Each row was made from one walk, in order. Every step used is in the known rows, and no mark comes twice. Write each row's walk.
Known rows:
vakek > zogodip: [-35   3  -7 -21   1   1  29  23 -28  12  23  -7   6 -18  12 -37 -48  14
  36 -31   6 -38  12  15  31  33 -25 -26 -12  30  -3  26  -2  27 -16 -44
  14 -16  20   3 -24 -24  -5 -24 -14]
mutif > niku: [ -5  19  -8 -14  14   4  35   6 -41  38  28  -4  12 -20  -4 -28 -37   9
  21 -18  -8 -10 -12   7  -6  37 -37 -31 -37  44  -7 -27  11   8  -4 -36
  -2   1   6   8 -19  -9  10 -29  14]
vakek > niku > gafe: [ -4  13 -16   0  17  17  31  -2 -20  34  30  -4  11  -6  -4 -26 -42   4
  59 -21 -19  -4  10  13   8  20 -43 -24 -15  21  -8  -8   0  18  11 -16
  24  10  16   2 -10 -33  14 -21  -7]
femokud > papo > zogodip: [ 29  15  -5 -22  14   0  11  17 -22  27  50 -34 -10 -19   3 -49 -33  19
  24 -21   6 -30 -10 -22  21  40 -37 -15   8  31 -17   9  -5   4 -20 -20
  10 -19  20  -5 -41 -25 -20 -18  -7]
mutif > niku > vakek: [  9  25 -25 -18  11  20  33  18 -39  25  14   7  13 -11  -6 -48 -46  12
  20 -22 -16 -10  -2  -3  -7  38 -29 -35 -23  42  -4 -15   7  18   7 -22
   7  12  12  15 -22 -10 -10 -49  -3]
zogodip > vakek > niku > gafe: [ -5   6 -26   6   8  17  20  11 -20  13  22   3  23   7   3 -41 -55  21
  56 -10  -2  -4  24  17   6  22 -30  -6   0  23 -13 -14  -3  22  23  -3
  37  19  23  15  -2 -20  12  -8 -22]
femokud > papo > gafe > niku: [ 28  10  -5   4  -9 -11   9  -3 -10  43  61 -20  -8  -9   9 -75 -47   8
  47 -28  -6  -3 -12 -20  13  23 -40 -25  12  25 -14  -4   2  13  11  -8
  18  -8  31   8 -34 -12  -6 -11  -3]
femokud > papo: [ 17  23 -13 -25  -3   3  16   9 -31  32  53 -19  -7 -19   0 -53 -27  22
  31 -19   2 -26   1 -28   5  37 -25 -13   5  35  -8 -20   0   4 -37  -7
  22 -14  29   5 -31 -35 -13 -11   3]
vakek > papo: [ 11  13  -5 -28 -10 -14  28   2 -23  28  40 -13  12  -9  -9 -39 -44  14
  58 -19 -12 -28   7  -5  12  54 -14  -9 -16  33   4 -22  -1   2 -44 -22
  12  -8  12   9 -25 -41  17 -12 -31]
mutif > niku > gafe: [  7  16 -18   2  24  17  30   0 -41  36  29  -8   0 -18   3 -33 -46   7
  43 -27 -20   3 -13  13  -7  21 -47 -34 -28  34 -20 -22   3  24   2 -17
   6  12  10  -3  -6 -23  10 -34   7]
niku > vakek: [ -6  21 -22 -38  -6  15  21  22 -31  17  15  -6  10 -10  -2 -45 -35  36
  39 -24 -18 -26  17 -19   8  25 -13 -24  -7  41   0   4  -1  19 -21 -18
  29   9  17   3 -29 -26 -15 -45 -24]
zogodip > vakek > papo > gafe: [  4  -3 -16  -4 -20 -18   0   8  -8   0  45 -20  38   4  16 -64 -59  28
  65 -21  11 -25  21 -13  21  39 -12   0   4  23  -5 -15   0  18 -20  -1
  26   3  21  19 -31 -16  11  -2 -60]
gafe > sibe > papo > zogodip > vakek > niku > mutif: [ 50   4 -23 -38  -4 -19  22  27 -23  13  15 -17   0 -12  29 -25 -47  25
  31  19  22 -21 -27   8  22  49 -17  -5  45  23 -21 -14  18 -12  39  16
 -14   1  19  -4 -27  12   3 -17 -44]
sibe > papo > vakek > niku: [ 21  11 -34 -26  14  -6  19  18 -31  33  22 -13   7   9 -13 -17 -37   8
  37  -2  12 -22  11 -14  26  45 -32  -1   2  38   3 -37 -10  -4  12  -4
   4  19  13  11 -39 -22  22   3 -10]
zogodip > vakek > niku > gafe > sibe > papo > femokud: [ 35  13 -43 -19  -4  -7  15  -4 -23  11  32  -4 -27   9  37 -43 -42  26
  58  23  22  -6   0 -19  21  23 -18  18  35  16  -9 -37  19 -14  27  31
  10  18  33  -4 -15 -21  13  -3 -26]
gafe > niku > vakek: [ 12  23  -9 -23 -11   2  23  14 -27  28  11   4  -6 -10  -2 -66 -51  22
  31 -21 -35 -13  -1  -7   8  30 -21 -24 -11  41  -3  -3   9  14  17 -24
  27   2  14  12 -22 -14 -12 -47 -11]
mutif > niku > vakek > papo: [ 33  25 -28 -10   1   9  29   6 -32  20  22   7   8   3 -14 -60 -59   0
  30 -10 -16 -10  -9   3  -1  60 -17 -20 -28  28   7 -13   3   9  -7  -9
  -1  13  15  32 -26 -23   7 -34 -21]
femokud > papo > gafe > sibe: [ 11   8 -10 -18 -15 -21   8  -7 -15  25  67 -38  -9 -28  21 -55 -28  39
  51 -21  -9 -12  -6 -35  16  31 -20  -8  37  30  -8  11  22   3 -25   8
  14 -24  35 -11 -50 -20  -2 -12 -21]
zogodip > vakek: [-16  11  -5 -30  -8  -4  15  23 -30   8  25 -11  29 -16   9 -43 -41  44
  35 -12   7 -27  20  -9   6  36 -13  -7  -2  42 -12 -27   2  15 -17 -19
  35  -2  16   6 -21 -10  -2 -10 -22]
zogodip > vakek > papo > sibe > gafe: [ -2  -3 -11 -26 -11 -39  10  10 -11  11  55 -39  28  -9  10 -54 -62  30
  70 -17   8 -37  12 -14  20  21  11   5  22  37   7 -17  12  15 -19  12
  -6  -3  -4  17 -29  -5   6  16 -51]
mutif > niku > gafe > sibe > papo: [ 41  15 -25 -11   4 -16  26  -8 -46  42  35  -3 -38 -25  21 -32 -28  -4
  32  -7 -15  18 -40   0   2  35 -28 -14  12  40 -17 -45  10 -15   2   8
 -19   1  12 -14 -32 -24  34 -22  -8]
sibe > gafe > niku > mutif: [ 14   6 -18 -26 -17 -16  16  11  -9  57  33 -30  26 -33  28 -48 -48   9
  70 -29 -12 -15 -16   8  15  -2 -51 -51  10  31 -21 -12   2  29  23  -2
  -7  -1   2 -11 -11  -7  -4 -49   9]
sibe > papo > zogodip > vakek: [ 26   0 -21 -31   0  -7   5  37 -29   2  18 -16   3 -11  18 -39 -36  20
  19  -7  26 -32   0  -7  21  39 -14  -8  12  49  -9 -22 -14   0  -1  -8
   1   3   7  -2 -41  -7  -2 -12 -43]
femokud > papo > sibe > gafe: [  8  13 -11 -32   0 -18  12  -2 -19  41  67 -52   4 -30   6 -45 -38  22
  47 -31   3 -24  -2 -36  15  -2 -12 -14  32  39   1   3  12  21 -26  15
 -10 -17   6  -4 -34 -13  -9   1  -2]
femokud > papo > zogodip > vakek: [ 25  10  -7 -13   7  -1  -1  28 -24   0  46 -31  -2 -11   8 -68 -42  41
  22 -11  23 -34   7 -19  16  46 -22   2  19  29 -22  -7  -4   7 -11  -8
  24  -9  27   9 -35 -10 -23  -3 -25]
gafe > niku > mutif: [  9  10  -3 -30 -15  -3  32  20 -24  42  29 -11   8 -21   7 -43 -48  32
  47  -9 -19 -15 -26   1  -1  16 -40 -32  -5  29 -25 -16  13  24  12 -20
  12  -8  11 -13  -4  -5 -13 -53   5]

Which walk is each row?
[  5  -3 -34  -1  -7  -6  14  22 -10  25  11  -3   5 -17  26 -84 -73 -12
  53 -34 -10 -23   6  23  41  13 -23 -47  11  27   5  43  -8  29  37 -21
   7   7  12  12 -31  -7 -13 -36 -14]	sibe > gafe > niku > vakek > zogodip
[ 16  10 -20 -52  -7 -37  11  16 -38  19  28 -29 -21 -14  16 -28 -27  38
  41   0 -10 -24  -3 -39  29  39 -18  12  32  52  -8 -36   9 -14 -25   8
  -1  -9  14 -16 -60 -26  15  -8 -20]	gafe > sibe > papo > vakek
[ 30  21 -33 -43 -12 -11  14  -3 -31  26  43 -25 -42  -8  41 -34 -18  31
  63  -2   1 -14 -14 -40  26  10 -19   6  33  24  -6 -28  15  -8 -26  17
  -1  -1  20 -33 -30 -35   5 -35 -14]	niku > gafe > sibe > papo > femokud
[  4  -5  -7 -11 -21 -41   6   4  -3  -6  46 -21  15  -2  27 -62 -55  42
  66  -8  -4 -18   7 -14  22  45  -2   8  28  25  -3  -9  20   3 -20   3
  18 -13  27  11 -38 -10  15   0 -70]	zogodip > vakek > papo > gafe > sibe
[  6   8  -1 -39  -9 -29  23   9 -13  56  40 -52  14 -30   9 -36 -55  30
  64 -23 -17 -16 -25 -10  10 -20 -27 -35  24  32 -19   7  29  32  22   2
 -18 -12 -12 -13 -11  10 -12 -42   2]	papo > sibe > gafe > niku > mutif
[  8  24   6 -39   1  -9  23   2 -32  31  64 -34 -18 -22 -15 -40 -36  41
  30 -11  -2 -21  -7 -38   5  22  -2  -2  15  40  -3   3  26  19 -36  -3
   7 -21  17   3 -30 -15 -16  -4  -3]	femokud > papo > sibe
[ 25  11 -23 -31 -16 -17  13  -2 -36  38  33 -12 -34 -24  29 -28 -21  17
  54 -13 -26   1 -21 -15  14  21 -17  -6  28  35 -10 -35   7 -12 -24  11
   4  -5  17 -24 -38 -33  22 -20 -29]	niku > gafe > sibe > papo
[ 18  -1 -26 -13 -16   1   8  11  -3   9  38 -16  27  12   5 -65 -55  17
  61 -32 -14 -22  25 -19  21  35  -7 -23   4  21  10  18  -3  26 -19  -1
  20  15  21  16 -42 -33  -2 -39 -53]	niku > vakek > papo > gafe
[ 17  12 -27 -16 -13  -5  14  10  -9  40  15 -10  11 -18  20 -71 -52   5
  53 -33 -24 -18   2  -7  20  10 -30 -44   3  38   4   1  -2  18  27  -7
  13   7   3   5 -27  -6  -9 -48 -10]	sibe > gafe > niku > vakek
[ 30  19 -28 -19   7 -13  33  -4 -21  32  43 -25  15  -3  -9 -58 -67  -1
  47 -24 -16 -16  -9  -8   6  24  -5 -28   1  35  14   1  20  24   3  14
 -31  13  -8  21 -27  -6   5 -23 -27]	mutif > niku > vakek > papo > sibe > gafe
[ 43   7 -29 -15 -25  -7   2  14 -20  31  15  -3  -8   0  19 -68 -49  -2
  37 -26 -10  -1  -9 -23  25  17 -20 -32  18  43   5  -7  -3  11  31  -1
   5  19  21   3 -48 -16   1 -40 -36]	sibe > papo > gafe > niku > vakek
[ 16  20 -25 -52  -9   1  15  16 -35  32  37 -25 -12  -5  22 -28 -18  17
  43  -4  33 -39   1 -39  22  12 -21  -4   3  38   3 -34   2  -2 -31 -10
  -7   4  19 -17 -28 -34  -7 -31   0]	sibe > papo > femokud
[ 29  18   2 -17  -5 -34  15 -10 -15  56  67 -41 -19 -27  -1 -63 -51  12
  47 -25 -16  -9 -23 -27  16  -1 -20 -14  26  34  -3  -4  19  10  10   6
 -14 -18   4   3 -29  -2  -7  -1  10]	femokud > papo > sibe > gafe > niku
[ -4   6   5 -33 -11 -30  25  10 -23  -2  51 -25   9   1 -14 -45 -60  54
  50   2  -3 -29   9 -17   9  43  19  19  11  32   5 -16  23  16 -35  -4
  12 -10   9  22 -24 -10   3  11 -55]	zogodip > vakek > papo > sibe
[ 35  11 -33 -17   0 -16  27 -15 -31  44  28   0 -30 -13  15 -20 -32  -1
  51  -1 -16  15 -20  -2  16  34 -24  -4  22  35  -5 -23  13 -13  14  11
  -1   8  19 -11 -28 -32  33  -6 -25]	vakek > niku > gafe > sibe > papo
[-13  15 -16 -25  23   2  26  11 -20  20  25 -18  24   8 -17 -24 -46  26
  47  -7  -5 -27  23  -8  20  40 -43  -5 -13  31  -6 -11   2  18  14 -25
  22  10  16  15 -28 -18   9  -8   1]	papo > vakek > niku
[ 39   3 -26 -15  12  -4  12  22 -22  13  13  -6  12   5   8 -31 -44  -2
  19   2  37 -25   0  10  27  46 -26 -11   6  36  -4 -22  -5 -10  34 -11
  -1  12  13  12 -32   0  11   4 -35]	sibe > papo > zogodip > vakek > niku
[ 24  -2  -7  10 -23 -28   8   7  -2  13  46  -8  16  16   8 -80 -70  18
  61 -14  -3 -10   4  -2  22  42 -19  -3   6  27  -8 -21   2  13  15 -13
  25   1  27  24 -27  -5  12  -1 -52]	zogodip > vakek > papo > gafe > niku
[ 31   7 -24  -5  -5 -10  13   6 -14  26  45 -23 -24 -12  12 -95 -78   8
  44 -28 -12 -20  -8 -11  38   5  -2 -26  41  21   2  51  10  28  33  14
  -7   1  22  15 -35   2 -23 -14 -14]	femokud > papo > sibe > gafe > niku > vakek > zogodip
[ 10  15 -22 -32 -14  -8  10  19 -22  -4  48 -15  10  15  18 -61 -51  44
  61   7  28 -42  20 -26  15  44  -9  22  -2  19   2 -33  11   7 -35  -4
  19   5  25  13 -12 -21  -5 -13 -37]	zogodip > vakek > papo > femokud
[  3   9 -16 -22 -13 -16  16  10 -24   5  35  -8  24   0   3 -60 -51  31
  51  -4   6 -30  14  -4  10  59  -5  10  -5  30  -4 -35  -3   7 -30 -10
  30  -1  19  20 -25 -25   6   1 -46]	zogodip > vakek > papo
[ 25   4 -32 -33  -6 -21   6   8 -40  21  35 -33 -31 -10  24 -32 -28  37
  63  -8 -26 -10   0 -31  24  22 -24  12  39  33 -17 -32  -2  -3 -14  19
   9   4  14 -25 -52 -31  21 -13 -27]	niku > gafe > sibe > papo > vakek
[ 11   7 -10 -12 -10   1  17  16 -11  24  21 -10  10   1  10 -71 -55  16
  46 -35 -28  -5   5 -11  18  13 -25 -35   0  32  -4  17   7  31  23 -19
  25  12  17   7 -34  -7 -16 -56 -21]	papo > gafe > niku > vakek
[ 19  17 -23 -29 -13   4  17  13 -17  14  26   0   7   3  -2 -61 -53  23
  55 -15 -22 -30  13 -16  11  51  -3 -12  -9  29  11  -7  -3  11 -37  -7
  25   5  16  16 -29 -41  -2 -32 -42]	niku > vakek > papo
[-22   0   0 -29 -11 -24  19   1 -11  23  44 -34   9 -19  26 -33 -30  34
  52 -30 -20 -15   3 -23  20  23 -24 -19  16  41  -9  17  32  10 -16 -19
   9 -21  12 -19 -41  -8   9 -29 -28]	papo > gafe > sibe
[ 13  17 -22 -32   9  -2   6  17 -33  21  54 -36  -1  -7  -4 -55 -33  49
  43 -16   0 -34  15 -36  14  38 -30   9  16  30 -12 -23  -5  13 -26   3
  26  -9  30   5 -46 -31 -15  -2   2]	femokud > papo > vakek
[ 42   9 -27  19  22  21   7  11 -13   4  42 -18  -2   9   9 -66 -52  18
  37  -6  12  -6   4   4  14  34 -38   3  22   4 -24   4 -13  10  38  10
  26  15  34  15 -18  -9  -9   6 -28]	femokud > papo > zogodip > vakek > niku > gafe
[ 44  10 -19   9  18  -2   7  -4 -12   3  50 -18 -23  -3  16 -60 -54  30
  40   5  -2  -2  -7  -1  15  42 -32   9  47  11 -23   6  11  -7  31  14
  25  -6  34   5 -28  -8  -3  10 -37]	femokud > papo > zogodip > vakek > niku > gafe > sibe
[ 24  -4 -47   0  24 -16  24  14 -51  10  26 -16 -37  -8  27 -47 -56  12
  36  -7  -3  -3 -18  14  31  39 -24  -2  24  22 -25  -2  -1   7  23   7
 -17  10  23  -9 -44 -17  25 -11 -14]	mutif > niku > gafe > sibe > papo > vakek > zogodip
[  0   6 -23 -38  13  10  26  29 -23  27  23 -33  38   1  -4 -23 -52  43
  58   4  -4 -28  12  -6  12  26 -46 -14   0  12 -24  -7   2  28  23  -5
  10  12  18   1 -13  -9 -13 -29  -1]	papo > vakek > niku > mutif
[  3  -9 -37 -28   4 -10  12  36 -40  11  19 -20  -3  -1  10 -41 -46  19
  37 -13  19 -44  15  -3  47  37 -16  -6  13  31  -6   0 -24  15 -12 -17
  -1   1  22   2 -52 -23   2  -4 -21]	sibe > papo > vakek > zogodip
[ 36   0 -16 -30  -1 -14  13  10 -23  21  28 -32 -37 -24  31 -26 -26  15
  45 -17 -16  -2 -27 -12  26  24 -24  -7  30  39 -18  -3   1 -10  -8   1
  -5 -11  10 -32 -48 -27  11 -32 -35]	niku > gafe > sibe > papo > zogodip
[  4   9  -7 -16  -8 -24  15  -2 -12  53  32 -19  12 -25  15 -49 -48  -5
  57 -33 -19 -13  -4   4  21  10 -45 -38 -10  45  -5 -18   2  16  17 -24
   7  -5  -5  -2 -24 -12   6 -25   6]	sibe > gafe > niku
[ -6  11 -33  -5  20  26  36  25 -41   8   8  12   9 -10   6 -56 -61   6
  13 -20   1 -19   2  28  18  40 -22 -37 -21  28  -3  30   1  29  17 -32
   2  13  20  22 -24 -10 -12 -43  -7]	mutif > niku > vakek > zogodip
